Each row was made from one small tree. Brackets hold a mark, then the marks that hang from it, in alphabetical order. Every link used is in the known rows. Write each row's tree.
Known rows
{duvude {damil bofi}}: [ 2.30  2.18 -1.52 -1.67  0.88  1.81  2.17 -1.47  1.72 -1.50 -0.96 -0.68
 -0.30 -0.19 -0.56 -2.71 -1.25  0.10  2.97 -0.08 -1.57 -0.34 -2.70]
{kunu {fovil gumesu}}: [ 2.32  1.12 -1.00 -1.55 -2.30 -2.47 -1.91 -1.44  0.98  3.99 -0.64 -1.33
  0.33  0.27  0.02 -0.62 -1.32  0.19  0.17  0.75 -0.42 -0.90 -2.40]
{fovil damil gumesu}: [ 1.96  1.27 -3.67 -1.19 -1.60 -1.96  2.73 -2.35  3.19  2.90 -1.54 -4.31
 -0.25 -0.73  0.22  3.55 -1.74  0.26  1.61 -0.09 -0.90  0.55 -6.37]
{duvude {damil {bofi gumesu}} kunu}: [ 2.27  2.75 -1.60  0.33  0.83  1.66  1.10 -3.83  0.01  3.53 -0.20 -4.57
  6.20 -0.29 -0.74 -2.02  1.39  0.73 -1.56  3.26 -1.10  0.71 -1.99]
{gumesu {kunu {damil bofi} fovil}}: [ 2.28 -1.71  1.32 -2.04  0.45  0.88 -2.06 -0.43 -0.32 -2.10  1.34  2.42
 -1.35 -0.05 -0.77  1.26 -1.69  1.41  0.28  3.63 -1.14 -1.08 -0.71]
{damil gumesu}: [ 0.79  2.33 -0.20 -0.11  2.82 -0.18  1.25 -0.80 -1.03  1.35 -1.78  0.81
 -1.88 -0.04  0.91 -2.03 -1.54 -0.29  2.63  1.06 -0.72 -1.80 -1.24]
{fovil {gumesu kunu}}: [ 3.41 -0.55 -1.14 -1.33  1.20 -2.20  0.59 -1.56  2.65  2.52 -1.21 -4.07
 -0.15 -0.18  0.94 -0.58 -1.65  0.62 -0.50  2.49 -0.62 -0.15 -4.48]
{kunu {damil bofi} {fovil gumesu}}: [ 1.78  0.62  0.33 -2.04 -2.70 -1.60 -3.29 -1.20  1.68  4.25  1.02  0.19
  1.40  0.40 -0.13  1.61 -1.59  0.79 -0.08  0.97  0.30 -0.79 -1.93]
{duvude kunu}: [ 1.25  1.63 -0.36 -0.48  0.73  1.07  0.47 -1.79  0.45 -0.63 -1.20 -5.57
  4.28  0.29 -0.54 -1.01 -0.25  0.35 -0.09  2.21 -1.46  0.72 -2.45]
{kunu damil fovil}: [ 0.31 -0.16  1.52 -1.12 -0.79  0.46 -2.55 -0.89 -0.23 -1.02  0.47  3.02
 -2.99  0.11 -1.76  2.57 -1.63  0.59  1.41  1.63 -0.72 -0.47 -1.99]
{bofi kunu}: [ 1.37  1.42  0.27 -0.10  1.14  1.11  0.36 -1.26  1.61 -0.90 -1.62  0.95
  0.87 -0.01 -0.96 -1.30 -1.45  0.96 -0.34  3.51 -1.41 -0.65 -1.90]
{gumesu {kunu damil duvude fovil}}: [ 0.70 -1.95  0.96 -1.56  0.05  0.96 -2.56 -0.67 -3.45 -2.42  0.87  3.01
 -4.83 -0.80 -1.40  2.52  1.51  0.97 -0.67  4.35 -1.17 -6.36 -2.68]
{fovil damil}: [ 1.18  0.87 -2.55 -0.86  0.11  0.77  3.64 -1.78  1.82 -1.91 -1.65 -1.29
 -1.81 -0.75 -1.13  3.06 -1.59  0.13  3.10  0.55 -1.78  0.00 -4.83]
{kunu damil duvude fovil}: [-0.49  0.23  0.85 -1.34 -1.30  1.35 -3.31 -0.68 -3.23 -1.31  0.39  3.57
 -3.82 -0.27 -1.96  2.28  1.72  0.48  0.69  2.32 -1.06 -6.44 -2.23]
{kunu {damil {bofi fovil} gumesu} duvude}: [-0.32  2.92  0.74  0.27 -1.12  1.41 -0.72  5.03 -2.87  2.41 -0.14  2.23
  0.22 -0.44  0.32  0.35  1.02  1.00  1.92 -0.48 -0.27 -7.71  0.39]
{bofi {damil gumesu} fovil}: [ 1.28  3.06 -1.22  0.61 -0.17  0.02  1.80  3.35 -0.94  1.06 -1.34  0.45
  1.92 -0.69  0.40  2.83 -0.32 -0.24  4.03 -2.08 -0.81 -2.40 -0.79]
{gumesu {kunu {damil {bofi fovil}} duvude}}: [ 1.67 -0.43  0.74 -0.73 -0.83  1.82 -0.50  4.95 -0.83 -1.27  0.55  0.34
  0.51 -0.60 -0.83  1.13  1.03  1.70  0.42  1.43 -1.26 -6.64 -1.32]
{gumesu {kunu fovil}}: [ 2.73 -1.43  0.10 -1.19  1.07 -0.02 -0.27 -0.83 -1.06 -2.16 -0.21  1.27
 -2.76 -0.12 -0.71 -0.66 -1.25  0.58  0.58  3.55 -1.56 -1.60 -1.25]
{damil {bofi fovil} {gumesu {kunu duvude}}}: [ 2.09  1.68 -0.77 -0.06  0.90  1.00  1.39  4.91 -3.88  1.26 -1.00  0.47
  0.51 -0.49  1.50 -3.30  1.31  1.02  1.09  1.46 -1.23 -8.92  1.05]
{gumesu {kunu {damil bofi} duvude}}: [ 1.35 -0.89  0.49 -1.57  1.92  2.01 -0.80 -0.02 -1.24 -2.11  0.03  0.74
 -1.26 -0.25 -0.67  0.91  1.00  1.12  0.00  3.57 -1.39 -5.99 -2.31]
{kunu {damil bofi gumesu} duvude fovil}: [-0.49  1.97  0.92 -1.11 -0.36  0.95 -2.82 -0.36 -5.41  1.70  0.61  5.00
 -2.50 -0.04  0.17  0.05  1.56  0.48  1.05  2.15 -0.33 -8.44  0.76]
{duvude {damil bofi} gumesu kunu}: [ 2.01  2.88 -2.00 -0.70  0.76  1.08  1.53 -3.58  1.88  5.17 -0.23 -6.83
  7.45 -0.16  1.07 -2.34  0.70  0.62 -1.04  2.11 -1.80  1.91 -2.82]
{fovil {damil bofi} {gumesu {kunu duvude}}}: [ 2.93  0.17 -4.44 -2.15 -0.85 -0.61  2.71 -1.74 -0.29  2.11 -0.97 -4.26
  0.48 -1.08  1.14  1.94  1.40  0.94 -0.27  2.41 -1.56 -6.24 -5.16]
{bofi {fovil damil}}: [ 1.38  1.18 -2.52  0.18 -2.50  0.62  3.71  3.41  2.01 -1.18 -1.48 -1.74
  0.21 -0.99 -1.29  3.50 -1.75  0.39  3.69 -1.83 -1.75 -0.31 -3.70]
{gumesu {kunu damil}}: [ 1.27 -1.74  1.21 -1.03  2.69  0.49 -0.20 -0.75  1.56 -2.48 -0.01  0.27
 -3.23 -0.45 -0.80  2.50 -1.98  1.02  0.50  3.46 -0.94  0.56 -3.96]
{kunu {damil gumesu}}: [-0.51  1.43  1.33 -0.17  2.55 -0.19 -0.44 -0.79 -0.42  1.00 -0.39  2.30
 -3.26 -0.28  0.42  1.65 -1.82  0.24  1.98  1.61 -0.14 -0.65 -2.33]

Write each row's tree
[ 2.53 -0.20 -2.04 -0.06  0.95  0.47 -1.37 -2.81 -5.27  1.35 -0.16  2.86
 -0.36 -1.05 -1.29  4.06  4.38  0.21 -1.40  4.70 -1.41 -7.64 -1.56] : {bofi damil {gumesu {kunu duvude fovil}}}
[ 1.40 -1.28  0.88 -1.99 -0.16  1.73 -2.66 -0.34 -3.52 -1.80  1.33  3.19
 -2.25 -0.32 -1.07  1.19  1.52  1.38 -0.52  4.28 -1.30 -6.94 -0.76] : {gumesu {kunu {damil bofi} duvude fovil}}
[ 0.99  1.86 -2.04 -0.71 -0.52  0.53 -0.94 -3.03 -2.44  4.21 -0.56  0.91
 -2.31 -0.91 -0.23 -1.03  3.10 -0.15  0.23  1.87 -1.62 -6.00 -3.07] : {kunu {duvude damil gumesu} fovil}
[ 2.22 -0.21 -1.76 -0.06  0.64  0.68 -0.39 -3.16 -4.83  1.28  0.04  2.71
 -4.32 -1.27 -1.48 -0.53  3.52  0.37 -1.78  5.43 -1.38 -6.95 -2.49] : {bofi {gumesu {kunu {duvude damil} fovil}}}
[ 2.77  2.94 -0.85  1.96 -1.67  1.53  1.02  1.86  1.38  4.03 -0.56  1.40
  4.79 -0.87 -1.47 -1.61 -0.20  1.74 -1.49  2.26 -0.87 -1.09 -0.21] : {duvude {damil {bofi fovil gumesu kunu}}}
[ 0.89  0.40 -2.89 -0.55  2.30  0.39  3.86 -1.51 -4.28 -0.90 -1.15  0.17
 -5.05 -1.62  1.01  2.27  1.46  0.25  1.34  3.70 -1.90 -7.38 -3.94] : {fovil {damil {gumesu {kunu duvude}}}}
[ 2.09  2.36 -2.05 -0.33 -1.00  1.56 -0.95 -2.78 -4.47  3.31 -0.05  3.10
 -0.53 -0.59 -1.72 -2.07  3.47  0.25 -0.52  2.48 -1.36 -7.48 -0.55] : {kunu {duvude {damil {bofi gumesu}}} fovil}
[ 2.09  0.55 -0.63 -0.94  2.00 -0.57  1.01 -2.14 -3.60 -0.95  0.50  2.70
 -6.20 -0.98  0.66 -1.76 -0.77  0.54  1.38  3.63 -1.11 -2.34 -1.94] : {duvude {damil {gumesu {kunu fovil}}}}
[ 2.23  2.50 -2.04 -0.90  1.63  0.72  1.79 -2.62  3.13  4.92 -1.19 -1.89
  2.20 -0.49  0.81 -2.35 -0.59  0.30  1.44  0.38 -1.72  0.66 -2.95] : {duvude {damil bofi} gumesu}
[ 2.72  0.04 -1.55 -2.14 -0.16  2.25  0.24 -1.38 -3.92 -2.69  0.39  1.71
 -3.18 -0.67 -0.92 -2.22  2.35  0.70  0.44  3.32 -1.84 -7.52 -1.42] : {gumesu {kunu {duvude {damil bofi}} fovil}}
[ 0.72  1.11 -2.46  1.11 -2.27  0.90 -0.06 -3.31 -4.39  2.73 -0.52  4.12
 -0.40 -1.39 -1.93  3.65  3.07  1.15 -2.70  5.96 -1.46 -7.23 -2.13] : {bofi gumesu {kunu duvude {fovil damil}}}
[ 1.70  1.28 -2.60  1.85 -2.08  0.12  3.05  2.02  1.25  3.49 -1.53 -0.73
  1.69 -1.39 -1.64  4.02 -0.59  0.61  1.32 -0.09 -1.31 -0.34 -3.24] : {bofi {fovil damil} gumesu}
[ 1.05  3.08 -0.89  0.37  2.27  0.38  0.96 -1.99 -1.12  0.37 -1.31  2.42
  1.51 -0.45  0.67  2.44 -0.17  0.45  0.98  3.03 -0.59 -1.98 -1.19] : {bofi {damil gumesu} kunu}
[ 2.42  2.40 -1.66 -0.08  1.51  1.35  1.55 -2.84  0.96  3.14 -1.01  0.28
  1.34 -0.29 -1.21 -1.88 -0.11  0.29  0.75  1.55 -1.28 -0.50 -2.09] : {duvude {damil {bofi gumesu}}}
[ 3.12  3.39 -2.20 -0.60 -4.24 -0.46  1.07  1.90  2.54  4.56  0.14 -9.00
  8.48 -0.33  0.81 -1.85  0.10  0.98 -0.81 -1.06 -0.24  0.66 -3.22] : {duvude {damil {bofi {fovil gumesu}}} kunu}
[-0.51  1.20  2.33  0.28 -0.06 -0.20 -2.83 -1.33 -2.72  1.28  0.97  5.92
 -2.57 -0.08 -0.07  1.72 -1.48  1.47 -1.02  5.05  0.14 -2.02 -0.11] : {bofi {kunu {damil gumesu} fovil}}
[ 1.10  2.62 -2.64 -0.98  1.10  0.52  3.93 -1.56 -0.71  0.90 -1.32  0.09
 -0.51 -0.48  1.39  0.99 -1.58  0.09  3.52  0.46 -1.29 -1.92 -1.72] : {fovil {damil bofi gumesu}}
[ 2.07  0.91 -1.43 -0.57  4.22 -0.24  2.13 -1.76 -1.56 -0.72 -0.95  0.39
 -1.24 -0.70  1.38  2.80 -0.33 -0.17  2.12  2.42 -1.08 -2.00 -2.20] : {bofi {damil {gumesu kunu}}}
[ 0.88  2.30 -1.61 -0.35  0.31  2.29 -0.05 -1.61 -1.61 -1.82 -1.52  1.56
  1.85 -0.75 -1.32  3.13  2.83  0.24  0.02  2.91 -1.46 -6.63 -2.47] : {bofi damil {kunu duvude}}
[ 2.69 -1.03 -0.46 -0.71  1.68 -1.17 -0.72 -2.05  0.12  4.02 -0.45 -0.09
 -0.22 -0.30  0.99 -0.75 -0.63  0.57 -1.01  4.15 -1.62 -0.61 -1.52] : {duvude {gumesu {kunu fovil}}}
[ 2.48  3.07 -1.27  0.78 -1.74  0.82  1.28  2.06  3.37  5.62 -0.70 -0.93
  5.82 -0.76  0.48 -2.29 -0.87  1.61 -0.72  1.28 -1.42 -0.06 -1.35] : {duvude {damil {bofi fovil kunu}} gumesu}
[ 1.21  1.43 -0.53 -0.05 -0.63 -0.51 -1.74 -3.18 -0.53  5.65 -0.20 -4.42
  5.98  0.24  0.81 -0.83  0.87  0.41 -2.06  3.53 -1.48  0.76 -1.29] : {duvude gumesu {kunu fovil}}
[ 1.36  1.50 -2.04  1.01 -2.89  0.95  3.22  2.96  2.11 -1.28 -1.31 -0.15
  1.91 -1.21 -1.31  3.27 -1.75  1.49  0.98  1.01 -1.72 -0.53 -3.16] : {bofi {fovil damil} kunu}
[ 4.16  0.37 -1.36 -1.03 -1.78 -1.59  0.86  4.13  3.18  3.92 -0.79 -4.77
  4.37 -0.21  1.04 -1.69 -1.89  1.46 -0.17  0.02 -0.50 -1.22 -1.52] : {damil {bofi {fovil {gumesu kunu}}}}
[ 3.20  0.11 -1.62  1.18  0.58 -0.05  1.38  2.21  0.44  2.09 -0.86 -0.53
  3.43 -1.09 -0.98  4.35  0.68  0.61  0.42  1.45 -1.06 -1.10 -1.74] : {bofi damil fovil {gumesu kunu}}
[ 2.39  1.29 -1.22  0.44  1.21 -0.28  2.42  3.31 -1.28 -0.07 -0.88  0.07
  0.81 -1.06  1.14  2.88 -0.45  0.25  2.85  0.27 -0.76 -2.35 -1.08] : {bofi {damil {gumesu kunu}} fovil}
[ 1.13  0.45  1.10 -0.69 -2.99 -2.04 -3.96 -1.91  1.47  3.61  1.03  1.49
  0.42  0.04 -0.48  3.13 -1.63  1.48 -2.71  4.10  0.47 -0.27 -3.04] : {bofi {kunu damil {fovil gumesu}}}
[ 0.26  1.71  1.55 -1.08  0.36  0.22 -2.05 -0.64 -2.44  1.80  0.98  4.36
 -1.60  0.30  0.66  0.48 -1.71  0.82  1.85  1.88 -0.20 -2.54  1.07] : {kunu {damil bofi gumesu} fovil}
[ 1.08  1.20 -0.23 -2.13 -3.19 -0.70 -3.99 -0.82 -1.59  4.08  0.86  0.57
  0.53  0.08 -0.39  1.35  1.52  0.75 -0.92  1.52 -0.04 -6.62 -2.05] : {kunu {damil bofi} duvude {fovil gumesu}}
[ 1.19  0.44  1.11 -0.07 -0.52  0.42 -3.04 -1.89 -0.68  3.93  0.79  3.90
  1.27  0.08 -1.55  1.80 -0.51  0.82 -0.74  3.10 -0.39 -1.13  0.20] : {kunu {damil {bofi gumesu}} fovil}
[-0.38  1.16  1.70 -0.59  0.66 -0.73 -2.18 -1.11 -2.70  1.27  0.67  4.45
 -4.26 -0.04  0.10  1.89 -1.39  0.23  1.62  2.10 -0.03 -1.75 -0.58] : {kunu {damil gumesu} fovil}
[ 0.84  2.32 -0.65  1.53 -1.75  0.79 -0.44  2.85  0.23  6.04 -1.67 -0.38
  4.39 -0.80  0.12 -1.01  2.05  1.37 -1.83  2.36 -1.46 -6.17 -1.21] : {bofi fovil {kunu {duvude gumesu}}}
[ 0.69  1.65 -0.59  0.29 -0.80  0.30 -2.62 -2.30 -2.60  5.32 -0.82  2.49
  1.51 -0.40  0.04 -1.19  2.62  1.00 -2.84  5.18 -1.73 -6.88 -0.81] : {bofi {kunu {duvude gumesu} fovil}}
[ 2.45  1.82 -1.71 -0.83 -2.85 -1.61 -2.15 -2.79  0.58  3.04 -0.20  0.29
  3.46 -0.21 -0.30  3.76  0.12  0.67 -1.40  2.66 -0.16 -1.36 -2.50] : {bofi damil {kunu {fovil gumesu}}}
[ 0.09  0.14  1.58 -0.67 -1.49  0.83 -2.97 -1.88 -1.12 -0.62  1.42 -1.99
  2.13  0.21 -1.23  2.74 -0.06  0.94 -0.95  3.25 -0.62  0.82 -2.12] : {duvude {kunu damil fovil}}
[ 1.82 -0.78 -0.51 -1.36  0.54  0.92 -1.07 -0.54 -4.19 -2.23 -0.37  1.72
 -3.50 -0.38 -1.11 -1.13  2.05  0.48 -0.16  4.08 -1.77 -7.45 -1.53] : {gumesu {kunu duvude fovil}}
[ 2.58  2.11 -0.61  0.57 -3.52 -1.69 -0.38  3.43  3.49  4.52 -1.30 -2.74
  4.55 -0.19  0.01 -0.56 -1.56  1.52 -1.35  0.80 -0.17 -0.48 -2.32] : {bofi {fovil gumesu} kunu}
[ 1.89  1.22  0.36  1.22 -0.26  0.01 -2.14 -2.67 -1.52  3.59 -0.45  4.23
  1.77 -0.04 -1.68 -0.49  0.10  1.04 -2.91  5.72 -0.91 -1.82  0.28] : {bofi gumesu {kunu fovil}}
[ 2.76 -0.85 -2.62  1.35 -0.49 -0.30  3.63  2.02  0.74  2.03 -0.97 -1.31
  0.65 -1.39 -1.01  4.17 -0.70  1.17  0.22  2.29 -1.55 -0.44 -3.54] : {bofi {fovil damil} {gumesu kunu}}
